Known rows, with every way that one mark hangs from another
j895{j411{j234{j586} j871}}: [-3.15 -2.92  2.19  2.11 -1.40 -0.50  2.57  0.44  1.15 -1.50 -1.22 -0.85
  0.87  0.43 -0.35 -0.70 -0.51 -0.95  1.05  1.23  1.76 -0.99]
j263{j411{j895}}: [-1.93 -0.98  1.92 -1.94  2.60 -0.05  2.74 -1.41  0.23 -1.28  0.04  0.11
  0.22  0.80 -1.90  1.05  1.76 -0.87  2.53 -0.98 -2.76 -0.30]
j956{j234{j411 j586{j643 j925}}}: [-1.05  1.57  0.24  0.49 -0.18 -0.28 -0.61  1.48  0.26  0.89 -0.42  2.25
  1.12  1.31 -0.78  0.79  1.71 -0.76 -3.18 -1.03  2.30 -1.00]
j586{j643}: [-0.42 -1.86  1.19  0.49  2.24  0.05  1.86  0.25  0.95  0.41  1.46  0.18
  1.29  1.28 -0.90  0.19  1.62 -0.93 -0.52 -1.06  0.69 -0.36]
j263{j411{j234 j871 j895}}: [-3.36 -1.14  2.15 -1.26  0.12 -1.22  1.18 -0.34  0.09 -1.63 -2.57 -0.17
  0.09 -0.18 -1.66  0.24  0.16 -0.41  3.04  0.44 -2.08 -1.14]
j925{j586}: [-0.42 -2.40  0.74  0.81 -0.13 -0.21  3.01  0.82  1.32  0.21  2.47 -0.02
  0.81  0.76 -0.50 -0.88  1.51 -1.31 -0.10 -2.00 -0.95 -1.01]
j504{j956}: [ 1.18 -2.85  1.41  1.94  1.32  0.39  4.28  0.31  0.56 -0.40  1.82 -1.40
  0.62 -0.36 -0.50  1.54  0.51 -1.09  2.29 -0.68 -0.61 -0.72]
j263{j411{j234}}: [-0.35 -1.56  1.63 -0.11  2.09 -1.34  2.93 -0.20  1.04 -1.31  0.31 -0.27
  0.41  0.52 -2.60  1.35  1.50 -0.86  2.66  0.03  1.31 -0.75]
j895{j411}: [-1.63 -3.70  2.44  1.00  0.72  0.05  2.76 -1.09  0.97 -0.60  1.23 -1.17
  1.01  1.22 -1.49  1.89  0.59 -1.47  1.68 -0.56 -1.24 -0.25]
j234{j411 j586{j643 j925}}: [-0.78  1.67  0.15  0.51  0.99  0.53 -0.56  0.63  1.18  0.81  1.17  1.80
  1.38  1.40 -0.44 -0.16  2.97 -1.09 -1.97 -2.82  1.51 -0.75]
j263{j411{j234{j586} j871 j895}}: [-3.27 -0.24  1.82 -0.71  0.43 -0.65  2.28  0.06  0.44 -2.04 -2.16  0.56
  0.11  0.03 -0.89 -1.66  0.60 -0.41  1.90  0.89  0.14 -1.11]
j643{j586}: [-0.40 -2.89  1.29  0.69  1.15 -0.37  1.46  0.85  0.84  1.33  2.85  0.31
  0.87  1.58 -1.38 -0.36  1.42 -1.23  0.40 -2.68  0.96 -0.50]
j234{j411}: [ 0.62 -3.21  1.90  0.81  0.04 -0.47 -0.53 -0.79  1.61  0.16  2.32  0.14
  0.91  1.21 -1.84  1.89  0.27 -2.17  1.78 -2.91  0.49 -1.41]
j643{j586{j925}}: [-1.16 -0.69  0.43  0.51  1.46 -0.28  1.00  0.99  0.29  2.39  2.06  0.42
  1.04  1.07 -1.22  0.18  2.68 -0.84 -0.44 -3.35 -0.06 -0.15]
j504{j263{j411{j871}} j956}: [-0.10  0.08  2.18  1.00  1.24 -0.33  3.10  0.64 -0.64 -1.60  1.76 -1.22
 -0.42 -1.63  0.86  1.41  0.55  0.21  6.86  0.88 -8.10 -1.12]
j925{j586{j643}}: [-1.36 -0.64  0.31  0.05  0.31 -0.02  1.82  1.44  0.97  0.37  1.57  0.62
  1.06  1.18 -0.39 -1.26  2.52 -0.50 -1.72 -1.79 -1.65 -0.78]
j504{j263 j956{j234{j411{j871}}}}: [ 0.56 -1.23  2.08  1.32 -2.32 -0.78 -0.11  1.97 -1.08 -0.58 -0.07 -0.17
 -0.23 -1.15  0.15  2.48 -1.77 -0.48  4.25  0.30 -6.10 -2.21]
j956{j234{j411{j871} j586{j643}}}: [-1.73 -0.75  1.45  1.50 -1.64 -0.89 -1.29  1.37  0.64 -0.07 -0.46  1.33
  0.89  0.96  0.22 -0.59 -0.25 -0.91 -1.85  0.25  2.34 -1.75]
j956{j234{j411{j871 j895}}}: [-2.61 -2.67  2.34 -0.35 -2.94 -1.12 -2.13  0.15 -0.27  0.10 -1.99  0.62
  0.38  0.67 -1.17  1.37 -1.92 -1.38  0.42 -0.87 -1.67 -2.00]
j586{j925}: [-0.28 -1.36  0.70  1.43  2.03 -0.09  2.48 -0.33  0.70  1.45  1.97 -0.25
  1.17  0.40 -0.85  1.06  1.92 -1.43  0.54 -2.02  0.38 -0.18]
j895{j411{j234 j871}}: [-3.15 -3.76  2.61  1.75 -1.63 -1.16  1.40 -0.05  0.70 -1.00 -1.31 -1.62
  0.79  0.25 -1.18  1.02 -1.01 -0.97  2.17  0.82 -0.35 -1.11]
j411{j234 j871 j895}: [-2.62 -3.22  1.98 -0.12 -1.77 -0.76  0.77  0.51  0.22 -0.59 -3.02 -0.10
  0.57  0.01 -1.33 -0.77 -1.55 -1.04  1.55 -0.24 -0.20 -1.42]

Rows
[-3.23 -0.21  1.53 -0.52 -1.14  0.65 -1.80  0.13  0.72 -0.50 -1.19  1.65
  0.85  1.24  0.33 -2.01  0.43 -1.04 -0.98 -1.84 -0.94 -1.50]  j234{j411{j871 j895} j586{j643}}
[-3.35 -0.68  1.16 -0.20 -1.30  0.23  1.15  1.60  0.29 -0.95 -3.74  1.43
  0.82  0.50 -0.28 -2.98 -0.22 -0.34 -1.24  0.35  1.61 -1.17]  j411{j234{j586{j643}} j871 j895}
[-3.64 -1.19  1.50  2.15 -1.30 -0.46  2.17  0.54  0.69 -0.65 -1.67 -0.63
  0.97  0.01 -0.27 -0.45  0.42 -0.68  0.41  0.86  1.04 -0.75]  j895{j411{j234{j586{j925}} j871}}
[-2.06 -0.93  1.08  1.18  0.02  0.07  3.35  0.56  0.86 -0.73 -1.34  0.08
  1.11  0.86 -1.62  0.76  1.43 -0.94 -0.39 -0.04  1.80 -0.22]  j895{j411{j234{j586{j925}}}}
[-1.95 -1.77  2.02  0.79  0.71 -1.88  1.72 -0.09  0.90 -1.31 -0.19 -0.93
  0.32 -0.27 -1.40  0.45  0.42 -0.69  3.45  0.78  0.30 -1.22]  j263{j411{j234 j871}}
[ 1.55  0.37  1.51 -0.01  1.43 -0.34  3.90  1.75 -0.59 -2.23  0.11 -0.19
 -0.37 -1.12 -1.34  2.38  1.10  0.29  5.86  0.67 -5.35 -1.01]  j504{j263{j411{j234}} j956}
[-2.41 -1.78  2.00  0.33 -1.59  0.36 -0.68 -0.49  1.12 -0.69 -0.22  1.06
  0.61  0.78  0.12 -1.62 -0.55 -1.81  0.72 -1.92 -0.10 -1.71]  j234{j411{j871 j895} j586}
[ 1.45  1.20  1.21  0.43  1.51  0.11  4.89  1.97 -0.29 -2.63  0.26  0.51
 -0.30 -0.86 -0.70  0.95  1.49  0.28  5.01  1.30 -3.49 -0.97]  j504{j263{j411{j234{j586}}} j956}
[-3.21 -0.31  0.81  0.39 -1.43  0.01  1.60  1.06  0.17 -0.25 -3.28  0.98
  0.74 -0.25 -0.28 -2.31  0.05 -0.76 -0.45 -0.34  1.19 -1.05]  j411{j234{j586{j925}} j871 j895}
[-3.11  0.36  1.14  0.14 -1.32  0.48 -1.19 -0.43  0.55  0.40 -0.67  1.26
  0.78  0.44  0.27 -1.10  0.69 -1.47  0.00 -2.68 -0.92 -1.33]  j234{j411{j871 j895} j586{j925}}
[-0.31  0.02  0.66  1.23 -0.70 -0.48  0.27  0.88  0.57  0.69  0.18  1.47
  0.89  0.85 -1.01  1.03  0.98 -1.48 -1.67 -1.15  3.00 -1.23]  j956{j234{j411 j586{j925}}}
[-2.20  2.28  0.20 -1.60  0.53  1.36 -1.13  0.22  0.36  0.39 -1.16  2.52
  1.12  1.60 -0.84 -0.38  2.71 -0.89 -2.57 -3.17 -0.88 -0.59]  j234{j411{j895} j586{j643 j925}}
[-2.44  1.38  0.58  1.32 -0.19  0.13 -1.78  0.50  0.99  0.92  0.55  1.19
  1.26  0.51  1.03 -1.13  1.96 -0.90 -1.39 -2.11  0.57 -1.22]  j234{j411{j871} j586{j643 j925}}
[ 0.09  0.98  1.63 -1.90  0.86  0.27  3.29  1.64 -1.38 -2.51 -1.92  0.40
 -0.57 -0.97 -1.71  2.33  0.82  0.45  5.66  0.41 -7.41 -0.92]  j504{j263{j411{j234 j895}} j956}
[-1.36 -2.57  1.79  1.28 -0.06  0.03  3.73  0.31  1.28 -1.56 -0.84 -0.05
  0.98  1.25 -1.74  0.10  0.48 -1.14  0.46  0.54  2.95 -0.56]  j895{j411{j234{j586}}}
[ 1.93 -0.33  1.13  1.87 -0.07  0.48  4.83  2.60 -0.70 -0.97  0.60  0.72
 -0.01 -0.57  0.46  0.46 -0.20 -0.24  2.56  1.48 -2.23 -1.03]  j504{j263 j956{j234{j586}}}
[ 1.02  0.63  1.71  0.08  1.32 -0.51  3.57  1.61 -1.38 -1.66  0.50 -0.17
 -0.50 -0.98 -0.65  3.00  0.60  0.36  4.79  1.79 -6.20 -0.99]  j504{j263{j411} j956{j234}}
[-0.51  0.30  2.16  0.86  0.22 -1.01  2.61  1.51 -1.52 -1.53  0.09 -0.84
 -0.64 -1.61  0.59  2.14 -0.28  0.54  5.42  2.41 -6.97 -1.44]  j504{j263{j411{j871}} j956{j234}}
[-0.41 -0.35  0.99  0.67 -0.44 -0.37 -0.23  1.38  0.80 -0.07 -0.24  1.97
  1.03  1.70 -1.06  0.35  0.67 -1.12 -2.51 -0.47  3.26 -1.35]  j956{j234{j411 j586{j643}}}
[-0.73 -1.40  1.49 -0.64 -0.41  0.95  0.41 -0.48  1.29 -0.73  0.37  1.82
  0.66  1.61 -1.24 -0.50  0.53 -2.00  0.23 -2.81  0.99 -1.15]  j234{j411{j895} j586}
[ 0.28 -1.11  0.58  1.08  0.84 -0.09  3.10  1.85  1.37 -0.69 -0.49  1.34
  1.25  1.27 -1.24 -1.61  1.32 -0.79 -1.45 -0.05  5.48 -0.66]  j411{j234{j586{j643}}}
[-0.02  0.04  0.55  1.36  0.62  0.37  0.39 -0.19  1.57  0.72  2.18  1.31
  1.10  1.00 -0.63  0.19  2.04 -1.83 -0.50 -2.89  2.29 -0.91]  j234{j411 j586{j925}}
[-0.49  0.88 -0.26  0.93  1.19  0.06  2.63  2.06  0.87  0.26 -1.11  1.50
  1.42  0.77 -1.13 -1.10  2.39 -0.48 -2.31 -0.51  4.69 -0.37]  j411{j234{j586{j643 j925}}}
[ 0.75 -0.37  1.79 -1.05 -1.91  0.32  0.39  1.97 -1.59 -0.99 -1.71  1.04
 -0.33 -0.41 -1.34  3.14 -1.21 -0.41  3.43 -0.55 -7.13 -1.65]  j504{j263 j956{j234{j411{j895}}}}
[-1.94 -1.27  1.45  0.58  0.23  0.26  2.78  1.09  0.98 -1.46 -1.58  0.46
  1.19  1.52 -1.58  0.03  1.31 -0.51 -1.22  0.79  2.15 -0.34]  j895{j411{j234{j586{j643}}}}
[ 1.99 -0.07  1.34  1.25 -1.19  0.23  1.84  2.43 -0.52 -1.20  0.45  1.31
 -0.10 -0.37 -0.09  1.61 -0.45 -0.57  2.67  0.15 -3.01 -1.67]  j504{j263 j956{j234{j411 j586}}}
[-1.54  0.26  1.13 -1.41  0.22  1.14 -0.65  0.18  0.90 -0.66 -0.59  2.36
  0.99  1.99 -1.03 -0.86  1.45 -1.25 -1.60 -2.67  0.26 -0.99]  j234{j411{j895} j586{j643}}
[-2.36 -2.97  2.43 -0.27 -1.81 -0.31 -2.05 -1.07  0.65 -0.04 -0.43  0.24
  0.53  0.67 -0.94  0.59 -1.03 -1.81  2.08 -2.68 -2.75 -1.82]  j234{j411{j871 j895}}
[-2.21  1.72  0.62 -1.67  1.83  0.03  3.16  0.30  0.14 -1.29 -2.18  1.41
  0.39  0.53 -2.11 -0.17  2.63 -0.30  0.66 -0.40  0.44 -0.27]  j263{j411{j234{j586{j925}} j895}}
[-1.53  0.02  0.30 -0.68 -0.06  0.66  2.99  1.14  0.35 -0.25 -2.88  1.79
  0.91  0.74 -1.77 -1.08  1.18 -0.92 -1.22 -1.16  2.55 -0.44]  j411{j234{j586{j925}} j895}
